Every row comes from one small tree of marks. Brackets hold a mark, then the marks that hang from it, in the order of their numbers. Every link used is in the known rows. Which tree was each row made from?
Known rows
[k95 [k325 k142 k831]]: -3.6  40.0  -4.0  -25.8  7.7  -9.0  24.3  24.6  -40.0  -1.3  -48.8  21.4  -31.1  49.2  -21.8  35.7  -34.0  -41.1
[k831 [k325 k95] k909 [k946 k79]]: -6.5  -33.8  12.5  -44.0  -29.7  -11.5  -1.8  -3.1  -17.0  -59.4  6.3  -46.3  42.5  -12.5  -33.5  59.4  70.6  -57.5
[k142 k946]: 22.2  21.2  -5.5  20.9  -43.0  17.6  23.0  -25.0  -11.1  5.5  -40.7  16.6  4.0  -7.5  -12.0  24.1  -6.3  9.2
[k325 [k142 k946] k189 k831]: 22.0  -5.2  -48.6  35.1  -42.5  -21.0  20.0  11.2  -51.8  -18.1  -30.5  22.4  -27.8  2.3  -26.4  -6.3  -51.7  6.3
[k831 k909 [k946 k79]]: 5.0  -5.3  33.3  -31.8  -21.2  -14.2  -7.0  2.7  -51.7  -29.4  -14.3  -13.8  26.6  -12.0  -47.4  53.8  27.9  -28.3
[k831 [k909 k79 k189] k946]: 58.6  -15.1  32.0  1.3  -23.2  -2.1  -7.1  0.7  7.9  -24.1  -12.2  -2.6  13.2  -28.4  -19.4  -14.7  13.8  5.2
[k95 [k325 k189 k831]]: -37.8  38.9  -9.9  -5.4  -16.4  -18.5  29.8  30.9  -24.2  46.5  -48.6  46.9  -2.9  16.8  9.7  50.4  -38.4  -11.0
[k95 k325]: -30.5  56.0  8.5  -26.1  -17.1  13.6  18.6  10.0  -2.9  36.8  -46.2  26.0  6.1  34.8  8.5  55.3  -14.3  -18.8
[k95 [k325 k831]]: -10.9  49.7  17.9  -18.3  2.8  -4.0  37.2  11.2  -21.6  34.3  -63.7  38.3  -5.8  24.1  -3.3  62.0  -15.6  -33.4
[k95 [k325 k189]]: -56.7  47.8  -15.6  -14.0  -40.3  -3.0  13.1  29.4  -2.5  48.4  -31.4  31.9  6.6  26.1  21.4  48.2  -36.6  1.7
[k95 [k325 [k831 k946]]]: 4.1  56.5  8.8  -2.4  -14.3  0.6  36.8  10.2  -39.2  -0.3  -55.8  18.7  -6.5  24.3  -26.2  42.0  -3.6  -19.9
[k831 k325 [k909 k189]]: 43.1  -24.5  31.6  3.8  -19.0  3.8  -18.9  -8.7  35.2  -13.6  -18.3  -2.6  30.9  -15.4  -27.5  37.1  32.6  -25.6
[k142 [k946 k79]]: -0.1  3.3  15.2  3.6  -19.7  2.6  35.9  -31.4  -33.7  0.7  -31.8  15.9  7.2  -20.8  -21.6  45.7  1.4  0.0
[k946 k79]: -28.4  21.8  18.8  -26.9  -1.3  -5.1  14.5  -11.1  -30.2  9.5  -43.9  11.9  14.0  -15.3  -31.1  58.3  -8.8  -23.3
[k909 k79 k189]: 26.4  9.8  16.8  6.3  -3.3  7.3  13.4  -9.9  31.9  13.5  -40.2  21.3  0.4  -31.6  -4.1  -12.6  -19.8  10.1
[k831 k325 [k946 k79]]: -6.7  17.8  14.2  -4.6  -43.5  19.8  23.4  -33.4  -16.9  -27.7  -16.4  -28.5  17.5  -14.4  -60.6  57.4  23.4  -34.3
[k831 [k325 k189]]: -24.8  18.2  -23.3  8.2  -70.0  15.0  3.5  -5.4  18.4  23.1  -23.2  -0.2  18.6  -9.3  -15.2  45.0  -20.6  -14.3
[k95 [k325 k142]]: -23.5  48.5  -11.9  -37.0  -18.0  9.9  8.1  24.6  -22.3  3.1  -34.1  10.0  -18.2  56.1  -9.1  32.8  -31.2  -31.1
[k831 k325 [k909 k79 k189] k946]: 64.1  -25.9  36.8  11.8  -46.0  19.5  1.7  -19.9  38.0  -26.9  4.9  -21.5  16.4  -30.2  -28.7  2.9  32.9  -10.7
[k831 [k909 k189]]: 36.1  -14.7  25.2  -4.0  -0.5  -18.7  -26.6  12.8  9.4  -11.5  -37.8  17.1  25.5  -11.0  -20.6  16.5  13.6  -8.5
[k325 k95 k142 k189 [k831 k909]]: -4.0  -41.4  -48.4  -41.3  -15.9  -59.0  -28.0  66.9  -48.8  -37.4  -22.8  -1.4  6.4  16.6  -6.9  8.4  -12.6  -43.8

Which tree is each row?
36.5  -40.6  -4.1  -3.9  -32.7  -13.4  -20.7  5.5  25.2  -76.9  -6.1  -38.9  43.2  -12.2  -26.6  3.2  68.8  -26.3 -> [k831 [k325 k95] [k909 k189] k946]
0.1  -0.2  -45.3  -35.0  7.7  -32.2  2.4  32.2  -39.3  -50.7  -55.9  -4.9  -12.6  17.8  -26.0  2.3  -10.2  -49.8 -> [k325 k95 k142 k831]
27.2  -56.0  -20.5  -25.2  -7.4  -21.0  -34.4  26.0  24.4  -77.8  -0.8  -30.7  16.8  10.5  -19.5  -1.8  38.8  -48.9 -> [k831 [k325 k95 k142] [k909 k189]]
28.9  20.7  47.4  -30.9  -17.7  0.4  35.6  14.3  -24.9  17.8  -21.4  17.2  -7.0  11.7  0.4  40.4  6.3  -34.8 -> [k95 [k325 [k831 [k909 k79] k946]]]
-24.0  22.4  -44.2  10.9  -56.9  -0.6  22.3  27.5  -25.7  5.8  -2.7  24.1  -20.2  44.2  15.1  8.2  -46.1  19.8 -> [k95 [k325 [k142 k946] k189]]
22.0  -49.2  2.4  -17.3  -8.8  -16.1  -20.3  9.6  42.8  -42.5  -13.8  -17.0  42.4  -13.9  -4.8  22.2  57.0  -40.1 -> [k831 [k325 k95] [k909 k189]]
-46.6  3.9  -23.0  -2.9  -31.0  -15.2  35.0  20.0  -48.6  -1.2  8.4  24.7  -20.1  26.5  3.6  27.2  -37.9  10.3 -> [k95 [k325 [k142 [k946 k79]] k189]]
-3.9  -35.5  -9.0  -40.7  -15.6  -40.0  4.9  44.0  -11.5  20.4  -19.0  13.1  15.4  -23.7  29.3  16.5  -7.2  -34.8 -> [k325 k95 k189 [k831 [k909 k79]]]
80.9  -22.4  39.6  11.6  1.6  -18.2  7.7  3.5  -8.3  -26.5  -32.2  11.8  0.6  -35.0  -31.5  -14.1  10.2  -6.3 -> [k325 [k831 [k909 k79 k189] k946]]
-50.7  36.9  -40.7  -22.4  -40.7  -10.7  -0.1  45.8  -24.3  14.1  -20.0  17.8  -14.8  51.2  5.7  21.8  -54.8  -7.8 -> [k95 [k325 k142 k189]]
-38.9  -11.7  -74.3  -23.3  -57.1  -8.3  -13.4  28.4  6.0  -38.3  -5.1  -29.2  7.3  20.0  -9.9  6.8  -12.4  -37.5 -> [k831 [k325 k95 k142 k189]]
-29.9  -0.7  -48.9  -14.1  -15.4  -43.3  8.1  36.2  -23.3  -3.3  -51.5  16.3  16.1  -12.0  2.7  16.5  -16.1  -21.2 -> [k325 k95 k189 k831]
15.5  -18.0  18.8  -17.9  -26.4  -20.0  4.5  26.2  -16.6  49.6  -26.7  29.8  2.0  -25.9  8.9  32.4  -31.2  -18.3 -> [k325 k189 [k831 [k909 k79]]]
27.3  -4.9  44.3  -9.3  29.0  -32.0  10.6  29.8  -5.9  9.2  -46.2  44.0  7.3  9.3  -1.9  41.4  14.5  -25.0 -> [k95 [k325 [k831 [k909 k189]]]]
-41.2  -2.8  -80.0  -31.0  -35.8  -32.6  -23.6  50.6  -22.5  -35.8  -19.8  -11.7  4.4  22.5  -1.9  -11.3  -33.4  -16.3 -> [k325 k95 k142 k189]
33.2  1.7  19.2  -6.3  -67.2  21.6  -10.5  -15.0  -1.2  -26.8  -11.1  -31.6  29.3  2.8  -45.0  53.2  38.8  -36.2 -> [k831 k325 k909 k946]
6.5  -32.7  13.1  -43.7  11.8  -49.0  7.0  20.7  -64.8  -55.7  -29.5  -17.5  26.4  -15.5  -36.5  45.7  49.5  -55.1 -> [k325 k95 [k831 k909 [k946 k79]]]
31.9  -10.8  10.0  -2.7  -48.0  -18.9  6.8  20.7  -33.7  7.8  -15.6  6.5  4.7  -24.9  -15.9  10.9  -20.5  -9.9 -> [k325 k189 [k831 [k909 k79] k946]]
47.7  2.0  -21.3  23.7  -19.5  -3.9  29.6  -7.5  -47.2  -30.1  -46.3  14.7  -31.3  8.2  -38.7  2.8  -28.3  -14.2 -> [k325 [k142 k946] k831]
46.0  -51.7  21.7  -25.9  32.8  -38.4  7.0  25.6  13.2  -16.9  -34.7  16.5  13.9  -34.6  14.0  -6.8  23.4  -31.9 -> [k325 k95 [k831 [k909 k79 k189]]]
